Known rows, with every step that occurs
nosuz-toza: [-1.02 -2.15 -1.00  1.45 -1.45  1.12 -1.13  0.18  0.11 -3.50  0.47  0.39
 -0.67 -1.03  0.08 -1.13  1.73 -1.50 -1.56  2.70  0.41 -0.69  0.65]
fubi-gapel-bunim-gevu-toza-nosuz-vaza: [-0.53 -5.74  0.19 -2.24 -0.17  0.92  0.83 -0.77 -0.46 -2.77 -0.42  1.32
 -1.35  1.12  2.10 -1.41  1.20  0.77 -3.69 -1.66  0.08 -2.93  0.59]
gapel-fubi-gevu-toza-nosuz-vaza: [-1.13 -3.15  0.28  0.30 -1.05  1.16  0.42 -1.03  0.47 -2.36 -1.49  1.83
 -0.94 -2.69  0.96 -1.11  0.60 -1.30 -5.16  1.35 -3.19  0.14 -0.58]
gapel-vaza-nosuz-toza: [-0.61 -1.92 -1.27 -0.79  0.19  2.59 -0.59  0.23 -0.27 -2.31 -0.67  1.08
 -2.03 -2.84 -0.72 -1.03  1.28 -0.93 -0.51  3.33 -1.61  0.78  0.73]
gevu-fubi: [-2.10 -1.78 -1.03 -0.61 -1.05  0.78 -0.14 -1.00  0.90 -3.18  0.24 -1.13
 -0.97 -1.15 -0.26 -1.08  0.27 -1.64 -1.06  2.43  0.89 -1.84  0.71]
gevu-toza-nosuz: [-1.56 -2.77 -0.40  0.75 -0.83  0.51 -0.87  0.29  0.53 -3.12  1.01  2.00
 -1.64 -3.21  1.06 -1.05  0.27 -1.58 -3.02 -0.64 -0.48 -3.33  0.64]
fubi-gapel-vaza-nosuz: [-0.68 -3.20 -2.69 -1.26  0.38  2.15 -0.52 -2.38  0.58 -2.82 -1.95  0.57
 -3.05 -1.85 -0.14 -1.49 -0.42  0.58  0.01  1.43 -2.28  0.57 -0.41]
toza-gapel: [-1.99 -2.81 -1.67  0.03 -1.44  0.69 -0.70 -0.56  1.10 -3.53  0.16  0.49
 -1.07  0.11  0.26 -0.70 -0.10 -1.71 -1.71 -0.41  0.19 -1.01  0.31]
bunim-gevu: [-0.44 -3.05 -1.96 -1.63 -0.56  1.03 -0.88 -3.01 -0.39 -2.62  1.96  0.06
 -1.58 -0.14 -0.01 -1.18  0.63 -0.85 -0.60  0.62  1.32 -1.66  0.56]
toza-gevu: [-0.11 -1.36 -2.07 -0.35 -0.81  0.36 -0.35 -1.78  0.15 -3.08  0.61  0.27
 -2.21 -3.61 -1.15 -0.81  0.81 -1.33 -2.98  0.60  0.45 -2.11  0.69]
toza-gevu-fubi-gapel-bunim: [-1.50 -1.54 -0.97 -1.95 -0.55 -0.13  1.38 -0.83  0.57 -3.62 -1.14 -1.36
 -1.48 -0.50 -0.94 -1.33  1.07 -0.01 -2.11  1.68  0.58 -3.79  1.18]
bunim-gevu-fubi: [-1.30 -2.14 -1.03 -1.77 -0.35  0.82  0.20 -1.80  0.25 -2.55  1.32 -1.27
 -0.86  0.04 -0.36 -1.16  0.68 -1.24 -0.21  2.31  2.07 -2.44  1.15]
bunim-gevu-fubi-gapel-toza: [-2.92 -3.84  0.82 -2.18 -0.22  1.59  0.74 -1.08  0.59 -2.71  0.43 -0.77
 -0.40  1.08  0.33 -1.62  0.49 -0.06  0.92  2.79  1.99 -2.40  0.70]
toza-gapel-fubi: [-2.97 -1.98 -0.38  0.85 -1.22  1.09 -1.20 -1.54  1.19 -3.64  0.33 -0.03
 -0.44  1.10  0.48 -0.64  0.27 -1.70 -0.19  1.40 -1.44  1.31  0.46]
bunim-gevu-toza-gapel: [-2.42 -3.54 -0.08 -0.56 -1.13  0.62  0.10 -0.48  0.44 -2.35  0.61  0.72
  0.14  1.14  2.11 -1.13  0.27 -1.10 -1.43 -0.75  2.00 -1.86  1.62]
fubi-gevu-toza-gapel: [-2.15 -2.92 -0.93 -0.42 -2.14  0.12  0.83  0.07  1.13 -2.46 -1.80  1.50
 -0.05 -0.50  1.13 -1.50 -0.46 -1.42 -3.56 -0.24 -0.23 -1.96 -0.02]
nosuz-toza-gapel: [-1.71 -2.37 -0.60  1.81 -1.73  0.88 -0.57  1.71  0.88 -3.81 -0.20  0.70
 -0.02  0.43  0.47 -0.75  1.48 -1.91 -1.82  1.54  0.14 -0.70  0.93]
vaza-nosuz-toza-gevu: [-0.94  0.00 -0.64  0.81  0.40  0.50  0.15 -0.22  0.36 -3.10  0.06  0.67
 -2.52 -5.16 -1.32 -0.80  2.85 -1.60 -2.16  2.48 -0.03 -0.86  1.74]
fubi-gapel: [-1.30 -3.58 -2.20  0.90 -1.28  0.70 -1.01 -2.46  0.92 -3.99 -0.92 -0.17
 -1.65 -0.04  0.73 -1.60 -0.02  0.15 -1.07  0.72 -0.23 -1.02 -0.46]
toza-gevu-fubi-gapel-vaza: [ 0.23 -2.05 -2.08 -0.64 -0.50  1.39  1.00 -0.03  0.68 -2.72 -2.85 -1.00
 -1.50 -2.29 -0.96 -1.15 -0.18  0.37 -2.40  3.12 -1.02 -2.36  0.60]
gapel-bunim-gevu-toza-nosuz-vaza: [-0.60 -4.81  0.40 -3.57 -0.13  1.14  0.58 -0.35 -1.10 -2.03  1.27  1.64
 -1.37 -0.16  1.45 -0.90  1.42 -0.70 -4.07 -1.79  0.59 -2.97  1.10]
gapel-vaza-nosuz: [-0.78 -2.34 -2.48 -2.65  0.43  2.41 -0.74 -2.01 -0.05 -2.05 -0.26  0.93
 -3.02 -3.11 -0.96 -1.01 -0.21 -0.72 -0.24  1.21 -1.71  0.46  0.05]
bunim-gevu-toza: [-1.65 -3.35 -0.55 -1.00 -0.87  0.97 -0.38 -1.92 -0.39 -2.05  1.34  0.43
 -0.47 -0.31  1.73 -1.52  0.60 -0.71 -1.13  0.39  2.09 -1.91  1.31]
vaza-nosuz-toza-gevu-bunim: [-3.04 -1.39 -0.07  1.98 -0.14 -0.24  0.34  0.26  0.80 -3.13 -1.00  0.80
 -2.27 -6.65 -1.26 -0.65  2.47 -1.21 -2.58  2.19  1.50 -0.63  2.13]

Rows
[-0.92 -0.89 -0.21  2.49 -0.87  0.06  0.98  1.29  1.23 -3.99 -2.16 -1.27
 -0.47 -1.92 -0.37 -1.29  2.25 -0.57 -2.54  4.59  0.57 -2.69  1.50] -> nosuz-toza-gevu-fubi-gapel
[-1.77  0.79  0.43  0.59  0.57  0.35  1.16  0.92  0.99 -3.04 -0.50 -0.66
 -1.89 -5.11 -1.56 -0.80  2.86 -1.97 -1.93  4.27  0.61 -1.74  2.39] -> vaza-nosuz-toza-gevu-fubi
[-1.27 -5.52  0.27 -0.77 -0.45  1.99 -0.24  0.25  0.77 -3.51 -0.63  1.86
 -2.03 -1.77  0.58 -0.81  0.56 -0.30 -3.47 -0.31 -1.28 -1.32 -1.00] -> fubi-gapel-toza-nosuz-vaza
[-2.13 -4.39 -0.26 -2.43 -0.81  0.60  0.22 -2.28 -0.58 -2.64  0.16  0.18
 -0.38  2.76  2.13 -2.11  0.72  0.96 -0.52 -0.19  1.65 -2.48  1.08] -> fubi-gapel-bunim-gevu-toza
[-1.20 -4.15 -0.11 -1.78 -0.09  0.10  0.28 -1.00 -0.36 -3.09  0.97  1.59
 -1.44  0.89  1.59 -1.75  0.88  0.58 -1.68 -1.50  0.16 -4.45  1.03] -> fubi-gapel-bunim-gevu-toza-nosuz
[ 0.21 -3.87 -1.58 -0.25 -0.56  1.20 -0.73 -0.61  0.38 -3.33  0.25  1.36
 -2.56 -2.79 -0.03 -0.37  0.73 -1.55 -4.52 -0.78 -1.11 -1.32 -0.48] -> toza-nosuz-vaza
[ 0.03 -4.01 -0.88 -0.64 -1.28  0.71  0.79 -0.05  0.45 -2.29 -1.70  2.33
 -1.54 -3.63  0.77 -1.19  0.26 -1.30 -6.45 -0.46 -1.51 -2.18 -0.82] -> fubi-gevu-toza-nosuz-vaza
[-2.31 -0.21  0.74 -0.89  0.64 -0.01  1.86  0.53  0.78 -3.66 -1.56 -0.94
 -1.78 -2.12 -1.12 -1.34  3.02 -0.39 -1.30  3.54  0.14 -2.47  2.24] -> vaza-nosuz-toza-gevu-fubi-gapel-bunim
[-2.12 -2.66 -1.33  0.72 -1.11  0.53  0.03 -1.29  1.52 -3.89 -1.44 -1.53
 -0.94  0.26  0.47 -1.55  0.07 -0.26 -0.66  2.56  0.33 -1.88  0.23] -> gevu-fubi-gapel
[-0.10 -0.87 -0.98  1.40 -1.05  0.51 -0.31  0.56 -0.06 -3.30  0.18  0.38
 -1.23 -3.42 -0.84 -0.82  2.37 -1.47 -3.24  2.71  0.53 -1.92  1.29] -> nosuz-toza-gevu
[-0.98 -4.24 -0.05  0.42 -0.97  1.32 -0.24  0.51  0.43 -2.79 -0.41  1.77
 -1.46 -2.89  1.69 -0.72  0.68 -1.35 -5.05 -0.77 -0.50 -1.75  0.22] -> gevu-toza-nosuz-vaza
[-1.09 -0.45 -1.07 -0.61 -0.68  0.12  0.68 -0.46  0.80 -2.99 -0.08 -1.09
 -1.46 -3.62 -1.46 -0.75  0.88 -1.61 -2.69  2.41  1.03 -3.13  1.31] -> toza-gevu-fubi
[-3.69 -2.80  1.18  0.42 -0.91  1.12 -0.39 -1.54  0.53 -2.38  0.73  0.27
  0.72  2.21  2.30 -1.10  0.57 -1.11  0.03  1.11  0.35  0.47  1.78] -> bunim-gevu-toza-gapel-fubi
[-2.79 -2.93 -0.56 -1.51 -0.18  2.14  0.19  0.58  0.76 -1.78 -1.53  1.60
 -1.34 -1.78  1.20 -0.89 -0.60 -1.00 -1.13 -0.03 -1.24 -0.03  1.11] -> gevu-toza-gapel-vaza-nosuz
[ 0.31 -1.50 -1.04  1.07 -0.66  1.50  1.16  2.16  0.52 -2.99 -3.18 -0.79
 -0.53 -2.00 -0.74 -1.17  1.37  0.10 -2.56  5.37 -1.01 -2.05  1.16] -> nosuz-toza-gevu-fubi-gapel-vaza
[-3.76 -4.41  0.16  0.39 -1.17  0.33  0.24 -0.27  0.93 -3.26 -1.64  0.91
 -1.40 -4.02 -0.24 -1.04  0.28  0.35 -2.23  0.81  1.88 -1.90  0.65] -> fubi-gapel-toza-gevu-bunim
[-1.89 -1.32 -0.07  1.61 -1.78  0.71  0.07  0.05  0.91 -3.33 -1.31  0.81
  0.46  0.77 -0.21 -1.16  1.44 -1.83 -1.83  3.86 -2.40  1.12  0.03] -> nosuz-toza-gapel-fubi-gevu
[-2.23 -2.13  1.04 -2.50 -0.74  0.59  1.33  1.87 -0.01 -2.96  0.93 -0.62
  0.81  3.30 -0.14 -0.88  2.30 -1.58 -0.38  2.33  2.06 -2.78  2.45] -> nosuz-toza-gapel-bunim-gevu-fubi
[-2.49 -3.14 -0.54 -3.16 -2.02  0.12  1.29  0.12  0.27 -2.38 -1.21  1.49
  0.00  1.06  0.80 -1.52 -0.10 -1.10 -3.45 -0.94 -0.01 -2.70  0.31] -> fubi-gevu-toza-gapel-bunim
[ 0.05 -4.08 -3.09 -0.63 -1.04  2.11 -0.92 -1.59  0.15 -2.99 -1.97  0.30
 -1.71 -0.08  0.30 -1.48 -0.87  0.70 -1.01  1.52 -1.84 -0.36 -0.85] -> fubi-gapel-vaza
[-2.69 -4.29 -0.35 -0.97 -1.09  1.73 -0.76 -1.10  0.64 -3.42 -0.06  0.65
 -1.18 -0.26  0.55 -1.51  0.05 -0.02 -0.22  1.26  0.26 -1.00 -0.47] -> fubi-gapel-toza
[-2.30 -3.05 -1.17 -2.73 -1.37  0.59 -0.25 -0.54  0.31 -3.46  0.76  0.59
 -0.98  1.88 -0.10 -0.72  0.26 -1.49 -1.38 -1.27  0.27 -1.68  0.61] -> toza-gapel-bunim
[-1.70 -2.44 -0.53 -4.52 -0.24  0.68  0.77 -1.68 -0.59 -2.40  1.93 -1.20
 -0.80  1.66 -0.69 -1.26  1.04 -0.99 -0.03  1.52  2.19 -3.14  1.51] -> gapel-bunim-gevu-fubi
[-1.52 -2.50 -2.08 -2.13  0.19  2.06 -0.23 -0.54  0.77 -2.34 -0.91  1.18
 -2.49 -1.75 -0.64 -0.60 -0.48 -1.18 -0.61 -0.05 -1.88  0.48  0.37] -> toza-gapel-vaza-nosuz
[-3.62 -3.43  0.75 -1.20 -0.90  1.57  0.26  0.04  1.30 -3.38 -0.72 -0.64
 -0.41 -0.08  0.23 -1.47  0.12 -0.46  0.11  2.91  0.83 -1.89  0.23] -> gevu-fubi-gapel-toza
[-2.55 -1.44 -0.06  1.10 -0.25  0.86 -0.19  0.87  1.31 -3.62 -0.20  0.92
 -1.41 -1.44  0.09 -0.75  1.87 -1.99 -0.77  1.25 -0.34  0.26  1.31] -> vaza-nosuz-toza-gapel
[-1.72 -3.00 -0.36 -0.82 -0.66  1.13  0.03 -0.95  0.50 -3.29 -0.46  0.62
 -1.67 -2.54 -0.44 -1.21  0.70 -0.05 -1.94  1.16  0.32 -2.14  0.18] -> fubi-gapel-toza-gevu
